Each row comes from the steps of one walk. Every step used is in the known rows, and no mark comes twice. Write the walk behind each row, first mark first.
In the rows, 128 means zero.
Known rows:
Y Q M V: [ 91 142 135 103 163  95 137 123 133 119 149 130  68 136 133 123 169 163
 146 133 142 120  99  92 166 122 111 163 190 142  86]
S Y V M Q: [ 90 112  86  93 139  61  70 115 125 123 156 127  75 101 103  81 232 188
 144 128 147 136 170  79 177 130 137 135 151  82 138]
C M V: [118 117 140 117 135 136 118 133 115 118 149 128  76 140 163 149  53 119
 138 134 129 108  86 147 107 132 116 164 160 152 105]
Q Y V M F: [160 120 130  97 156 145  59 116 119 139 152 141 113 109 110  75 232 197
  89 144 116 144 177  87 248 148 121 107 159 107 169]
G M C Y S: [152  98 152 104 148 112 178 139 109 147 141 145 126 133 137 110 168 166
 178 135 130 160 145 141  90 109  92 169 135  63 166]
G Y Q M C: [112 138 138 110 177  81 156 105 136 151 146 127 138 110 150 116 184 157
 157 139 137 129  90  99 134 115 114 166 177 108 149]
S Y V: [147 116 113 119 145 153 125 125 123 135 132 120  93 143 110  78 159 169
 188 117 160 142 155  96 176 130 139 123 114  97 164]
F Y Q: [ 55 135 124 112 140  85 144 142 118 125 118  94 124 144  99 104 104 183
 148 123 150 134  98  80 136 133 109 120 151 141 193]
S Y F: [130 132 111 132 137 146 140 125 124 155 122 117 111 134 122 113 114 221
 201 125 164 141 215  79  70 141 142 125 106  91 145]
F Y V M: [ 90 112 102 118 139 153  87 119 113 122 129 103 109 122  76  64 164 165
  93 122 134 151 122  93 192 135 121 120 126 132 205]
S Y: [120 122 117 122 131 134 125 123 128 132 136 111 114 120 124 121 146 141
 184 127 147 137 138 119  82 133 138 125 103 105 147]
C Y: [140 125 155 133 121 125 124 141 113 131 118 152 122 150 128 144 135 116
 141 132 139 145  98 116 135 128 111 130 133 151 158]
V M C Y: [ 89 117 137 119 122 103 115 128 110 143 152 157 120 115 119 140 180 117
 106 146 111 172  86 120 135 129 107 161 146 145 177]
M C Y V: [167 115 162 119 134 141 151 138 120 149 132 167  94 147 125 102 158 129
 162 133 135 160  67 105 223 118 112 156 171 125 187]
Q M V: [137 132 143 120 149 147 127 117 135 120 158 121  72 121 135 134 176 118
 126 135 118 115  77 135 120 123 123 168 154 149  84]
C M F Y: [106 114 150 120 135 150  97 147 108 154 145  88 103 131 144 136  93 185
 153 135 133  97 105 126  92 155 110 125 146 173 186]
G Y: [170 120 115 131 136 118 136  99 122 139 117 118 152 105 133 126 141 132
 126 129 131 119 126 123  89 121 123 121 124  82 141]
C Y G: [178 146 147 137 133 105 111 155 115 123 115 149 138 164 122 122 162 152
 127 129 156 146 117  94 117 122 125 126 131 124 174]
V M C: [ 77 127 111 113 129 112 114 123 131 142 161 137 127  83 121 129 180 127
  95 143 104 159 113 130 123 126 125 157 143 128 145]
F Y Q M: [ 59 139 144 111 169 103 128 133 123 122 129  90 119 152 111 103 157 180
 151 126 148 120  75  80 149 137 113 141 149 176 177]
G M F Y Q: [ 38 124 122 100 155  74 151 135 117 158 150  83 119 117  79 107 211 247
 162 120 141 119 167  98 163 135  95 116 166  67 154]
Q Y V M: [150 119 129  96 159 139  68 108 109 109 126 149 136 130 105  74 183 143
  82 138 120 152 129 100 243 136 130 127 135 125 191]
Q Y: [173 128 159 107 141 136 113 111 118 114 111 127 153 146 124 127 141 110
 124 141 119 133  82 126 138 135 132 131 125 137 154]
V M Q Y G: [141 149 122  83 148  30  48 121 119  94 141 129 160 113 107 107 241 180
  64 149 121 132 124  78 109 125 136 141 160  98 144]
M V: [137 126 117 117 121 135 143 128 126 125 140 127  75 106 128 136 136 130
 126 130 121 124  92 130 116 118 116 147 156 124  89]
Y V M: [107 116 101 118 141 134  87 121 116 123 139 147 112 116 106  81 173 154
  86 124 132 148 165  99 231 131 132 123 138 123 158]

Write each row's walk:
[179 136 144 100 172  92 109 115 107 104 124 121 184 146  98 102 213 158
 113 131 133 134 117 123 137 116 140 140 114  43 153]
Q Y G M
[152 116 129 118 135 167 119 137 127 160 143  97  78 117  99  75 182 213
 149 121 136 127 130  86 198 140 112 103 153 122 187]
M F Y V
[146 134 119 123 159  85 132 128 118 120 137 124 163 128 101 104 206 165
 122 118 143 128 177 126 128 110 140 133 122  35 117]
Y G M
[114 121 103 117 141 133  75 132 131 155 167 140  89  93 105  80 222 206
  95 131 125 137 213  90 239 142 118 104 162 107 137]
Y V M F
[132 134 115 105 149   4 118 128 124 113 148 121 139 112 101 115 251 200
 128 122 140 110 152 117 117 102 137 151 163  21  85]
Y G M Q
[154 132 143 125 152  78 130 131 102 119 124 146 147 160 102 123 215 168
 130 122 153 146 130 116 122 113 121 139 127  60 155]
C Y G M
[194 116 156  99 150 151 125 138 108 115 115 126 154 150 152  86 117 158
 149 143 128 140 156 116  89 134 114 128 110 117 180]
Q Y S
[146 144 123 128 138 126 112 150 125 122 117  87 141 139  99  93 153 170
 118 121 143 134  97  95  74 122 129 122 118 122 194]
F Y G
[154 133 159 136 123 135 166 136 118 168 122 165 107 140 135 140 117 194
 173 141 137 166 116  93 117 129 115 159 164 131 169]
M C Y F
[159 144 110 125 146 115 113 138 125 128 134 110 129 138 115 105 177 175
 166 121 165 138 159  90  57 123 148 123  96  84 159]
S Y G
[ 76 148 146 114 171  83 118 131 141 159 162 133  97 126 136 117 213 219
 151 138 144 112 168  77 190 143 110 125 179 146 119]
Y Q M F
[ 68 120 151 101 151  51 181 133 109 141 143 152 126 140 106 131 172 171
 174 130 143 156 103 111 190 108  96 170 179  72 155]
G M C Y Q
[123 112 129 121 134 127  82 125 104 125 128 171 103 138 106  92 180 143
  96 126 144 164 142  92 230 133 113 123 144 141 189]
C Y V M
[169 118 154 128 134 144 122 144 112 130 111 168  96 160 116  95 136 135
 144 123 153 145 105 102 226 127 113 125 148 132 177]
C Y V
[192 121 151  84 145  74  99 117 127 110 123 139 113 137 113  92 188 159
 130 138 127 122  70  94 229 122 131 143 184  98 139]
M Q Y V
[116 113 112 107 143 115 162 118 121 122 154 119  91 105 105 130 176 139
 135 123 117 121 122 156 131 110 115 161 147  58  69]
G M V
[ 89 108 103 108 137 140  92 142 115 156 158  84 110  82 119  77 188 248
 118 134 124 141 222  91  63 148  93 102 123 131 200]
V M F Y S
[ 85 112 100  97 131  65  77 126 123 116 140 103  94  97  80  69 204 184
 102 126 128 131  99  84 181 128 119 133 175 119 170]
F Y V M Q
[ 66 119 105 116 125 133  85 126 122 152 154  88 107  83  89 114 208 199
  97 134 112 134 147 103 103 150 107 106 134 143 173]
V M F Y
[114 115 123 118 144 105 138 114 128 160 161 119 119 100 111 132 224 204
 143 129 119 113 193 142 148 128 116 123 142  55  99]
G M F
[ 78 141 170 121 163  83 121 134 115 126 132 162 115 175 136 128 167 158
 153 132 161 137  89  80 185 136 108 144 164 170 166]
C Y Q M
[142 115 123 124 138 163 125 136 121 126 120 102 106 141  95  70 132 156
 137 115 142 135  90  96 192 129 123 121 134 132 201]
F Y V
[ 65 139 130 107 174  95 125 124 132 128 145 116 105 152 129 113 178 178
 197 129 170 130 137  76 134 136 131 141 130 132 153]
S Y Q M
[ 73 136 111 105 143  82 134 133 118 131 130 115 109 141 117 106 130 189
 198 125 171 140 166  81 125 131 124 122 131 103 157]
S Y Q
[115 114 124 104 127  50  66 128 113 117 142 168  84 122 105  97 224 168
 100 134 139 146 122  85 222 126 111 138 187 119 149]
C Y V M Q
[118 128 156 123 157 156 110 124 138 154 154  85 100 119 117 124 224 183
 141 134 118 111  98 111 101 148 114 126 138 164 158]
Q M F Y
[141 134 141 126 148 129  75 158 113 145 148  90 118 143 138 117 131 224
 136 131 146 106 132 104  78 148 121 121 145 151 195]
C M F Y G
[174 129 110 140 140 132 142 106 116 155 110 127 148 111 133 117 108 225
 146 131 147 122 195  89  77 130 126 122 136  74 144]
G Y F
[196 107 110 123 143 133 143 122 125 138 118 113 153 114 161  84 123 178
 149 129 143 125 196 120  38 121 105 118 115  71 166]
G Y S
